Each row was made from one small tree. The marks that hang from a mark follow it in brackets, in the order of their numbers. Every link used is in the known rows. Write each row's tree.
Known rows:
z665{z215 z486 z605 z712}: [ 0.397  0.768 -8.887 -1.718 -1.926  3.375 -2.195  0.056 -0.039  1.236
 -1.052  2.752  2.284 -2.908 -0.303  2.391 -3.540  1.032  5.841  0.487]
z486{z665{z215 z605} z821}: [ 1.844 -3.006  0.109  1.339 -2.982  0.912 -1.447 -0.100 -0.849 -1.432
  1.647 -3.169  1.266 -2.312  0.859 -1.841 -6.260 -0.762 -1.568  1.274]
z605{z665{z55 z486}}: [-2.486  3.713 -3.578 -0.977 -0.915 -0.382  1.149  0.904  1.319 -2.815
 -1.465  2.551 -0.868 -2.216  2.151  2.317  2.269 -3.216  3.860  0.296]
z665{z486}: [ 0.228  1.151 -4.031 -0.858 -4.514  0.197  0.876 -0.460  1.076  0.035
 -0.695 -0.127 -0.325  1.743  1.494  0.962  1.667 -0.501  2.722  0.086]
z486{z665}: [ 1.639 -3.432 -1.990  0.789  0.436 -1.163  0.332 -0.314  0.551 -1.215
  1.517 -1.056  1.479  3.552 -1.273 -1.973 -2.290 -0.827  0.366 -1.193]
z821{z55 z486{z665}}: [ 0.724 -3.541 -4.132  2.838 -1.878 -0.316 -1.670 -0.897 -1.666  2.865
  4.089 -7.189  3.763  7.079 -1.028 -3.364 -2.495 -2.044 -5.432  2.013]
z486{z665{z215 z806}}: [ 1.580 -3.448  3.556  0.500  2.771  0.228  0.042  0.546  0.138 -1.795
  1.562 -1.523  3.254  1.987 -0.821 -0.968  0.194  1.489 -0.777 -2.050]
z605{z665{z215 z486 z712 z806}}: [-1.529  3.837 -2.123 -0.242  2.601  2.571 -1.148  1.766  0.077  1.556
 -1.524  1.806  4.974 -1.015  1.837  4.430  1.682  1.708  4.035 -1.324]
z486{z665{z55 z712 z806}}: [-0.442 -2.362  1.473 -0.064  3.536 -0.562  1.881 -0.592 -0.740 -0.713
  0.354  2.143  0.381  2.339 -0.288 -1.645 -1.446  0.946 -1.111 -2.785]
z712{z665{z55 z486 z605}}: [-0.475  0.713 -0.287 -1.977  0.481 -2.498  1.470 -0.530  0.480 -1.208
 -0.972  3.622 -5.468 -2.851 -2.460 -0.598  2.578 -0.211  2.321  1.404]
z605{z665{z215 z712 z806}}: [-0.795  2.718 -0.649  0.985  3.852  2.177 -1.983  1.825  0.364  1.260
 -0.820 -0.172  5.369  0.028  0.727  3.491  0.373  0.528  1.380 -1.021]
z821{z55}: [ 1.390 -2.746 -3.476  1.616 -2.582 -0.960 -0.604 -0.574  0.085  0.757
  2.137 -5.845  0.435  5.069  2.179 -2.439 -0.270 -5.728 -2.056  1.517]
z665{z486 z712 z806}: [-0.715  2.777 -1.048 -0.938 -0.153  1.670  1.409 -0.282 -0.894  3.351
 -1.856  1.574  1.899  3.121  1.856  2.012  2.169  3.759  1.304 -2.238]
z665{z55 z605 z712 z806}: [-1.182  1.526  1.594 -1.269  1.774  0.030  2.515 -0.064 -1.007 -3.442
 -1.527  1.498 -3.270 -2.082 -0.027 -0.739 -1.808 -1.010 -2.859 -0.076]
z605{z665}: [-0.280  2.476 -3.414  1.113  0.456 -0.188 -0.696  1.415  1.368 -1.452
 -0.446 -1.546  2.296  0.811  0.563  1.872 -0.118 -3.419  1.455  0.553]
z665{z712 z806}: [ 0.385  1.192  0.704  0.818  1.436  1.073  0.197 -0.094 -0.547  2.928
 -0.809 -1.319  2.369  4.606  0.493  0.778 -0.214  1.597 -2.769 -1.785]
z712{z665}: [ 1.275 -0.639  0.628  0.881  1.146 -2.182 -0.901 -0.372  1.025  2.920
  0.362 -0.433 -1.221  2.678 -3.231 -0.454  2.156  0.305 -0.352  0.354]
z665{z215 z712 z806}: [ 0.561 -0.145  1.488  0.919  1.864  3.214 -2.232  0.517  0.099  3.197
 -0.127 -1.045  4.809  2.322  0.299  1.785 -0.617  2.716 -1.404 -2.027]
z712{z665{z55 z215 z486}}: [-0.755 -0.371  0.696 -0.991  0.197 -1.025 -0.868 -0.500  1.291  1.760
 -0.236  3.870 -2.568 -1.955 -1.655  0.677  4.127  1.215  2.886 -0.061]

Write each row's tree:
[ 1.192  0.264  0.554 -0.151  2.643  2.759 -1.342  0.978 -0.613 -0.602
 -0.420 -1.175  3.132 -1.229 -1.049  1.112 -2.743  1.635 -1.130 -0.179] : z665{z215 z605 z712 z806}
[ 0.941  1.472 -0.049 -0.261  1.928  0.705  1.043  0.474 -1.266 -0.964
 -1.107 -1.483  0.452  0.843 -0.926  0.037 -2.326  0.512 -2.377  0.010] : z665{z605 z712 z806}
[-1.362  1.625  4.214 -3.340 -1.144  0.712  2.589  0.772  0.241 -7.300
 -1.184  1.981 -3.665 -6.977  1.438  0.759  3.420  0.762  0.944  0.677] : z665{z55 z215 z486 z605 z806}
[-2.427  3.647  0.083  0.307  3.406  0.271  0.741  1.007  0.196 -0.804
 -1.626  1.818  0.682 -0.360  1.533  2.338  0.900 -1.315  0.108 -1.029] : z605{z665{z55 z712 z806}}
[ 0.445 -0.416 -1.776  1.723  0.243  0.777 -0.725 -0.143 -1.634  1.550
  1.717 -3.633  3.817  4.129 -3.739 -1.220 -3.895  2.513 -4.824  0.684] : z821{z486{z665{z605 z712 z806}}}
[ 0.051  0.964 -3.178  0.395 -7.479  0.364  0.234 -0.961 -0.369  2.234
  0.155 -2.909 -0.770  1.349  4.647 -0.192  0.491 -1.782  0.045  1.592] : z665{z486{z821{z55}}}
[-0.062 -1.463  2.021  0.331  1.352 -1.358 -1.661 -0.382  1.653  1.587
  0.525  1.867 -2.305 -0.834 -2.618 -0.480  2.101 -0.241  0.056  0.152] : z712{z665{z55 z215}}
[-0.706 -0.876 -5.039 -0.788 -0.508  2.023 -1.926 -0.200  0.609 -1.835
 -0.289  2.911 -1.496 -4.217 -0.751  0.191 -5.583 -2.520  1.543  0.759] : z665{z55 z215 z605 z712}
[-0.320  0.158  6.703  0.017  3.021 -2.719  1.483 -0.219  0.590  0.290
 -0.283  1.015 -3.690  0.612 -2.074 -0.913  4.715  1.041 -2.846 -0.424] : z712{z665{z55 z806}}
[ 0.949  0.768 -1.472 -1.166  0.548 -2.006  0.592 -0.127  0.358  0.564
 -0.663  1.483 -2.334 -0.933 -3.250 -0.046  2.421  0.809  2.725  1.364] : z712{z665{z486 z605}}
[ 0.962 -2.860 -2.013  2.285 -2.384  2.152 -3.077 -0.925 -1.159  4.406
  1.473 -1.021  3.676  1.030  1.689 -0.630 -6.947  1.305 -0.776 -0.847] : z486{z665{z215 z712} z821}
[-1.093  1.311  5.551 -1.358  2.025 -2.541  2.330 -0.344  0.264  0.623
 -1.114  2.995 -3.963 -0.432 -1.195  0.073  6.718  2.354 -0.003 -0.714] : z712{z665{z55 z486 z806}}
[ 0.338 -4.276 -0.319 -0.010  0.767 -0.397 -0.275 -0.313  1.058 -2.855
  1.673  1.288  0.064 -0.031 -0.608 -1.752 -1.958 -1.349  1.106 -1.381] : z486{z665{z55 z215}}
[ 1.477 -4.723  0.001  2.579 -3.216  0.586 -2.421 -0.796 -1.413  2.137
  3.094 -5.024  2.682  1.506  3.277 -2.831 -4.354 -2.213 -2.504  0.721] : z486{z665{z215} z821{z55}}
[ 1.122 -1.429  5.350  1.823 -1.939 -0.294  0.990 -0.451 -1.469  0.067
  1.168 -3.878  1.129  1.830  2.386 -1.985 -2.338  1.223 -4.745 -0.602] : z486{z665{z806} z821}
[-0.407 -0.141  0.047 -1.916  0.693 -1.086 -0.199 -0.169  0.863 -0.897
 -0.492  3.885 -3.784 -4.496 -2.701  0.172  2.615  0.549  3.235  1.223] : z712{z665{z55 z215 z486 z605}}
[-2.382  2.857 -3.207 -1.064 -0.558  0.791 -0.569  1.292  1.662 -2.658
 -1.034  2.890  0.663 -3.782  2.102  3.092  2.140 -2.309  4.914  0.228] : z605{z665{z55 z215 z486}}
[ 0.901  0.480 -0.620 -0.397 -1.533 -1.761  0.023 -0.632 -0.777  2.230
 -0.136 -0.608 -2.732 -1.244 -0.919 -0.876  1.221 -0.099  0.736  2.451] : z712{z665{z486{z821{z55}} z605}}
[-0.359 -1.429  6.677  1.184 -2.015 -1.000  2.110 -0.728 -1.262 -1.655
  0.890 -1.838 -1.805 -0.264  2.826 -2.598 -1.751  0.054 -5.145 -0.664] : z486{z665{z55 z806} z821}
[-2.151  2.112 -0.860 -0.835 -7.831 -0.069  1.818 -1.233  0.470 -1.078
 -1.046  1.509 -5.041 -2.024  4.464 -0.072  0.328 -1.756  0.140  0.897] : z665{z55 z486{z821}}
[ 0.035  0.506  5.999 -0.953  3.284 -3.101  1.968  0.105  0.025 -2.419
 -0.579  0.686 -4.765 -1.909 -3.144 -1.312  3.388  0.310 -2.565  0.834] : z712{z665{z55 z605 z806}}
[ 0.964  0.618  3.820 -1.277  2.761 -0.774  0.079  0.639 -0.002 -0.041
 -0.570  0.732 -0.862 -2.615 -2.851  0.952  4.830  3.517  1.563  0.567] : z712{z665{z215 z486 z605 z806}}
